Each row was made from one small tree. The marks that hang from a mark follow it in brackets, in the order of their numbers. Every link used is in the known rows. Write each row's tree.
In the rows, zero is written as 128.
Known rows:
k329{k335{k758{k105 k699} k975}}: [ 94 114 122 138 160 149 130  68 159 111  83 130 134 108 132 132  97 151
 123 108 151 143 115 123]
k269{k975{k910}}: [106 126 136 156 147  96 155  96 152 123 139 124  85 123 109 150  75 130
  98 145 116 154 135 144]
k910{k975}: [120 120 140 141 142 124 132 122 150 118 137 133 101 127 123 134 110 125
 149 149 133 142 114 129]
k329{k335{k758{k699}}}: [108 128 117 130 148 145 120 103 155 105  94 133 140 133 133 139 127 132
 127 129 145 133 117 127]
k329{k335{k758{k699} k975{k269 k910}}}: [ 82 124 126 154 166 132 142  61 175  98  99 133 113 120 122 148  84 149
 104 126 157 153 118 140]
k861{k664{k335{k758}}}: [109 105 148 174 131 140 110 129 113 116 135 139 112 107 122 125 133 146
  55 106 151 143 144 125]
k861{k664}: [114 117 148 168 138 127 119 132 107 130 137 145 113 109 113 127 128 138
  90 128 140 131 129 138]
k975{k910}: [111 132 127 143 146 118 143 110 157 136 131 125 100 136 114 149 106 134
 122 151 128 145 131 135]
k861{k664{k335 k975}}: [ 91 114 156 203 148 132 116 116  99 128 147 150 100  93 106 111 108 158
  27 105 150 137 142 136]
k664{k861 k975{k269 k910}}: [ 77 109 178 215 161  92 144  86 123 114 154 143  63  89  78 137  57 137
  53 153 144 147 127 146]
k664{k975{k269}}: [ 94 126 151 179 152 110 129 103 135 107 138 132  91 112 103 127  85 136
  71 130 147 129 134 143]
k335{k329 k758}: [125 121 115 131 123 155 125 129 163  97  99 102 113 159 119 126 168 116
 106 134 141 135 136 119]
k699{k758{k105{k636} k335{k329 k975}}}: [104 100 139 131 171 150 103  76 131 144  95 118 102  90 122  87  75 157
 154 104 127 132 120  88]
k861{k664{k335{k329} k975{k269 k910}}}: [ 68 116 153 228 163 129 121 101 123 119 152 138  69 105  86 115  96 167
   4 119 161 150 140 138]
k335{k329 k758{k105 k699} k975}: [ 97  91 121 145 158 160 129  69 164  96  84  99 100  99 124 124 112 151
 119 101 145 143 142 104]
k329{k335{k758 k975{k910}}}: [ 96 135 120 141 148 140 152  73 172 117  93 136 126 140 123 137 106 141
 103 127 150 154 113 146]
k329{k335{k758}}: [114 135 117 128 136 145 127 110 158 111  94 132 143 150 129 132 136 126
 114 131 147 137 111 134]
k105{k636}: [128 118 128 125 143 137 116 124 135 133 124 106 117 101 114 124 113 136
 124 123 152 142 116 104]
k975{k269}: [109 121 139 151 138 111 122 118 140 103 141 120 105 123 118 136 102 134
 105 130 147 136 126 130]
k329{k335{k758{k105 k699} k975{k910}}}: [ 85 116 122 145 169 144 137  58 174 115  85 128 120 112 125 142  86 154
 119 119 151 151 117 127]
k329{k335{k758{k105} k975{k910}}}: [ 91 123 122 143 156 144 144  65 177 121  85 126 123 129 121 135  95 149
 107 122 153 156 111 133]
k329{k335{k758 k975}}: [105 133 120 133 140 145 145  81 158 114  91 137 140 136 130 127 117 138
 105 116 150 145 111 143]
k910{k975{k269}}: [106 115 148 157 149 113 128 115 159 101 146 128  85 123 116 139  92 128
 133 151 147 147 113 131]
k636{k105}: [121 127 123 117 142 135 115 115 117 143 133 104 117 101 119 129 100 133
 131 136 139 124 108 115]
k758{k105{k636} k335 k699}: [108  89 135 118 185 146  93  91 132 142  95 112 102  83 131 113  85 138
 196 102 134 126 124  68]
k861{k664{k335{k329} k975{k269}}}: [ 76 115 153 220 155 133 113 110 109 115 150 139  84 101  93 105 107 164
   7 107 161 143 139 135]
k699{k758}: [121 114 141 131 144 129 105 113 119 124 123 136 123  97 133 121  96 146
 141 128 117 121 134 118]

Write each row's tree:
[103  97 147 130 176 137 108  70 137 147  99 125  97  83 125 104  56 156
 162 110 126 136 124  93] | k699{k758{k105{k636} k335{k975{k910}}}}
[ 91 102 154 191 144 131 126 100 127 111 139 139  93  98 115 131 103 158
  39 104 160 157 144 134] | k861{k664{k335{k758 k975{k269 k910}}}}
[115  97 145 121 166 141  91  96 127 142 100 123 109  90 128 101  77 146
 170 113 124 125 123  85] | k699{k758{k105{k636} k335}}
[ 91 127 120 143 161 140 145  66 169 111  93 137 123 123 127 144  97 146
 115 125 148 149 119 140] | k329{k335{k758{k699} k975{k910}}}
[ 94  73 147 148 168 133 118  60 167  82  98  98  89  61 127 149  63 152
 120  98 168 154 140  98] | k335{k758{k105{k636} k699} k975{k269}}
[ 98 107 141 184 136 150 123 109 116 117 131 135 106 108 115 111 132 157
  39  97 154 150 141 128] | k861{k664{k335{k329 k758 k975}}}
[ 99 120 141 141 162 132 123  79 135 131 114 138  95 120 123 101  82 145
 140 123 118 130 129 121] | k699{k758{k335{k329 k975{k269 k910}}}}
[110 106 137 128 161 145  97  98 128 140  99 126 110 113 127  92  96 145
 163 117 113 120 126  94] | k699{k758{k105 k335{k329}}}
[ 81  92 143 143 192 126 123  52 147 132 103 128  83  89 129 124  52 149
 176 103 129 136 133  98] | k758{k105 k335{k975{k269 k910}} k699}
[ 93 110 122 137 165 152 126  66 161 112  82 122 130  99 128 130  92 154
 121 106 159 148 112 115] | k329{k335{k758{k105{k636} k699} k975}}
[ 83 127 138 188 155 128 134  91 136 130 145 134  88 111 109 120  85 161
  34 111 143 148 149 132] | k664{k335 k975{k910}}
[ 94 115 140 188 141 146 125 108 104 131 142 140 108 102 112 102 124 167
  41  95 149 147 135 130] | k861{k664{k335{k329 k975}}}
[101 121 118 149 141 149 160  76 182 106  98 108  89 145 111 132 125 136
  90 129 145 158 138 136] | k335{k329 k758 k975{k910}}
[118 123 135 124 150 141 108 108 121 135 110 138 114 129 130  95 112 134
 156 125 109 116 128 112] | k699{k758{k335{k329}}}
[ 91  96 138 132 187 134 126  57 141 144  97 132  93  92 134 120  64 147
 187 102 119 131 135  97] | k758{k105 k335{k975{k910}} k699}
[102 123 123 128 166 146 135  80 122 132 107 141 108 126 134  99 115 132
 168 104 114 120 133 116] | k758{k335{k329 k975} k699}
[ 93 104 143 182 129 143 140  89  90 132 150 133 113  90 112  87 110 165
  44  88 137 157 127 115] | k664{k335{k329 k975} k861}
[ 97  86 121 144 165 164 123  67 167  99  83  88  95  86 118 122 106 155
 116  99 157 151 136  91] | k335{k329 k758{k105{k636} k699} k975}
[120  81 134 124 155 145  97 108 160  96  92  96 108  84 132 152 108 132
 148 117 151 137 141  85] | k335{k758{k105{k636} k699}}
[ 90 104 167 204 139 123 127  99  84 127 157 148 100  76 104 100  87 154
  25 102 139 144 138 124] | k664{k335 k861 k975}
[ 82  96 131 145 186 144 116  61 138 127  98 118  89 100 125 100  80 151
 165  94 131 129 128  90] | k758{k105 k335{k329 k975{k269}} k699}
[ 81 113 143 202 150 136 128  98 118 126 147 136  91 103 103 111 108 170
  31 104 156 155 135 133] | k861{k664{k335{k329 k975{k269 k910}}}}
[ 92  95 161 185 131 121 136  84  91 120 160 141 108  72 118 105  79 163
  47  88 144 160 130 120] | k664{k335{k975{k269}} k861}
[ 91  99 126 134 181 153 119  65 132 139  91 122 101 103 130  96  93 149
 177  92 121 125 129  90] | k758{k105 k335{k329 k975} k699}
[ 99  87 138 123 189 146 110  63 131 144  92 117 100  69 132 108  66 150
 187  87 136 134 125  76] | k758{k105{k636} k335{k975} k699}
[114 138 123 124 141 146 149  94 130 146 107 137 113 161 125  86 132 121
 142 109 119 129 120 129] | k758{k335{k329 k975}}
[ 91 102 158 200 152 136 109 111 109 109 136 146  95  86 112 125 110 153
  35 105 153 137 152 130] | k861{k664{k335{k758{k699}} k975}}
[ 91 120 122 142 161 147 140  64 179 122  84 119 119 120 116 134  90 151
 105 120 162 161 106 124] | k329{k335{k758{k105{k636}} k975{k910}}}
[104 134 129 134 145 137 146  89 136 133 113 134 102 158 120  90 120 123
 131 110 129 133 120 130] | k758{k335{k329 k975{k269}}}
[ 91 102 127 158 154 143 136  72 165  73 105 106  89 111 120 132 110 144
  96 111 154 146 143 123] | k335{k329 k758{k699} k975{k269}}
[ 89  90 144 136 184 131 116  61 133 128 102 129  97  85 137 114  62 146
 179  92 129 127 132  94] | k758{k105 k335{k975{k269}} k699}
[ 84  93 121 156 170 153 140  56 184 102  87  97  80 105 115 139  97 156
 114 118 146 155 144 108] | k335{k329 k758{k105 k699} k975{k910}}
[ 87 116 127 165 148 136 156  69 191  88 107 102  73 142 104 137 107 140
  73 130 158 163 137 137] | k335{k329 k758 k975{k269 k910}}
[117 117 146 122 151 132 120  88 117 137 112 150 117 109 139 102  86 138
 160 113 109 121 131 120] | k699{k758{k335{k975}}}
[ 97  97 136 155 141 139 123  83 138  90 130 122 110  91 142 129  95 159
  71  81 153 152 154 113] | k664{k335{k758{k699} k975{k269}}}
